Each row was made from one walk, in order. Every step used is in the known rows, and no mark comes twice. Write each row's walk.
In the rows, 128 means zero.
Known rows:
B K Z N Q H: [129 120 116 141  95 125 101  91 127 143 136 123 144 111  87 123 110 131
 136 118  73]
R L H Q: [131  96 169 114 136 109 115  86  92 119 126  90 132  39  87 115  59  81
 106 152 171]
L H Q: [135  88 179 125 136 120 100  81 123 133 114  65 149  39  68  88  86  75
 130 144 170]
N B K: [107  93 160  83  87  86  96  91 101 130 105 136 139  95 109  97 109 118
  81 135 135]
H Q: [142  88 164  87 130 133 106  93 124 130 129  85 166  71  97  88  94 102
 110 123 146]
N Q: [120 120 165 109 121 128  99 106 133 113 109 128 131  76 103 120  83 110
  89 138 116]
S K B N Q: [106 116 153 120 112 134  84 118 149 160  82 184 119  70  74 104 117 131
 109 136  55]
Z K S: [143  93  90 129  97 116 129  97 108 157 158  74 161 105 103  88  99 122
 113 158 116]
S K Z N: [163  69  63 165 112 108 125 138 142 135  98 102 176  67 116 104 100 109
 146 151 101]
K Z N Q: [131 106 100 168  99 106 110 123 129 117 121 118 151  94 117 120  98 109
 135 131  95]
L H Q N B K: [ 85  79 215  98 104 103 109  88 113 166 109 122  91  83  42  91  99  92
 102  94 155]
K B N Q H: [117 150 168  75 119 156  89  85 123 146 122 175  99 145  64 110 110 105
 128 134  64]
S K Z: [147  74  87 121 127 116 109 133 147 141  96 123 164  53  98  90  81 126
 113 148 104]
S K B N Q J: [119 128 143 104 101 159  95  97 158 164  94 182 112  98  57 101 122 108
 113 135  60]
K Z N: [161  88  81 151 106  97 133 117 116 121 132  91 177 106 126  93 112  89
 153 147 132]
Z N B K S: [126  88 100 119  63  91 121  97  79 148 124  96 132 128  97  97 120 130
 132 128 135]
Q N: [141  99 170  75 136 132 149 115 125 133 128 127 123 120  90  84  98  82
 104 127 144]
L H: [142 101 160 129 133 104 113  88 115 119 106  81 147  57  84  89  87  62
 126 175 175]
N Z: [128  99 130 109 120 114  99 107 117  97 100 124 148 100 116 110  71  95
  85 186 153]
L H Q J: [143 103 169 107 123 145 113  60 133 139 126  61 140  64  48  84  88  55
 136 141 174]
B N: [148 116 178  86 133 109 112 103 108 140 119 131 154 106 123  73 141  79
 113 126 124]

Which walk is each row?
[129 135 162  76 138 163  97  93 136 114 120 129 113 105  83 132  64 103
  98 138  90]
N Q H
[132 153 193  71 140 153  89  97 125 139 119 155 107 125  92 113 106  92
 101 113  68]
B N Q H
[104  84  81 154  78 103  96  92 126 125 123 136 164 118 109 112  89 112
  97 222 113]
N Z K B
[132 116 161 101 121 110  92 108 108 123  99 150 141 120 127  93 117  87
  93 158 124]
B N Z
[145  85 103 158  86  78 123  99 112 144 136  98 191  91 117  80 144 118
 145 131 132]
B K Z N
[132 114 143 151 105 121 114 109 131 107 112 111 144  88 118 128 105  91
 119 142 110]
Z N Q
[105 136 138 132  74 135 106  79 138 169 148 164 134 138  82  96 147  90
 113 145  53]
Z K B N Q J
[125 104 101 142  94 106 107 110  96 167 138 122 137 138 120  89 120 122
  97 164  92]
B N Z K S
[117 111 136 107 106 108  89  99 106 132 102 169 136 140 101  87 117  99
 118 182 126]
K B N Z
[ 96 123 148 148  83 112  91  98 129 166 134 168 142 108 102 103 143 113
 104 148  47]
Z K B N Q
[ 83  70 133 172  96 120 108  91 138 161 125 124 115 104  40 103  77  88
 119 183 130]
L H Q N Z K B
[103  72 148 131 108 133 118 114 140 150 138 126 131 115  91 109  84 103
  72 139 110]
H Q N Z K
[101  82 142  81  91  86 124 120 111 159 122 167 110 137  79  86 107 126
  96  94 117]
Q N B K Z
[137  96 138 104 119 123 103 113 133 164  91 159 147  84  85  76 130 114
 129 153  91]
S K B N
[ 93  66 161  77  92 103 110 115 117 174 130 149 111 120  65  84 105 138
  99  62 112]
H Q N B K Z
[ 93  77 146 157 112 108 126 108 104 140 134 129 101  82  83 132  51  84
  68 168 135]
R L H Q N Z K
[143 108  76 147 120 153 105 129 158 136  98 132 128  86  86 144  68 124
 133 137  44]
S K Z N Q H
[107 130 173 108 106 122  88 101 122 147 113 174 119 112  85  93 129 112
 120 136  86]
K B N Q
[126 103 130 132  94  99 114  89 115 169 146 143 170 123 112  74 158  93
 121 165  86]
Z K B N
[135  79 107 109 114 131 108 106 146 136  91 133 152  66  76  94  88 123
 121 180 115]
S K B
[121  87 101 136  89 107 121  86 127 144 146 117 175 104 102  91 113 105
 114 189 110]
Z K B
[108  83 121 100  83  74  94 103 103 144 115 143 145 101 105  94 103 131
  99 123 120]
N B K Z
[138  65  52 143  90  93 111 145 131 127  78 129 141  90 119 120  81 106
 125 146  89]
S K Z N B
[131  88  81 180 103 119 104 143 157 132  89 129 148  56 105 131  88 128
 125 135  66]
S K Z N Q
[141 121  89 151  88 133 122 101 140 122 131 112 142 119  98 114 102  85
 140 127 100]
K Z N Q J
[121 137 197 103 125 120  93 110 121 137 108 156 126  93 111 100 127  99
  94 109  87]
B N Q
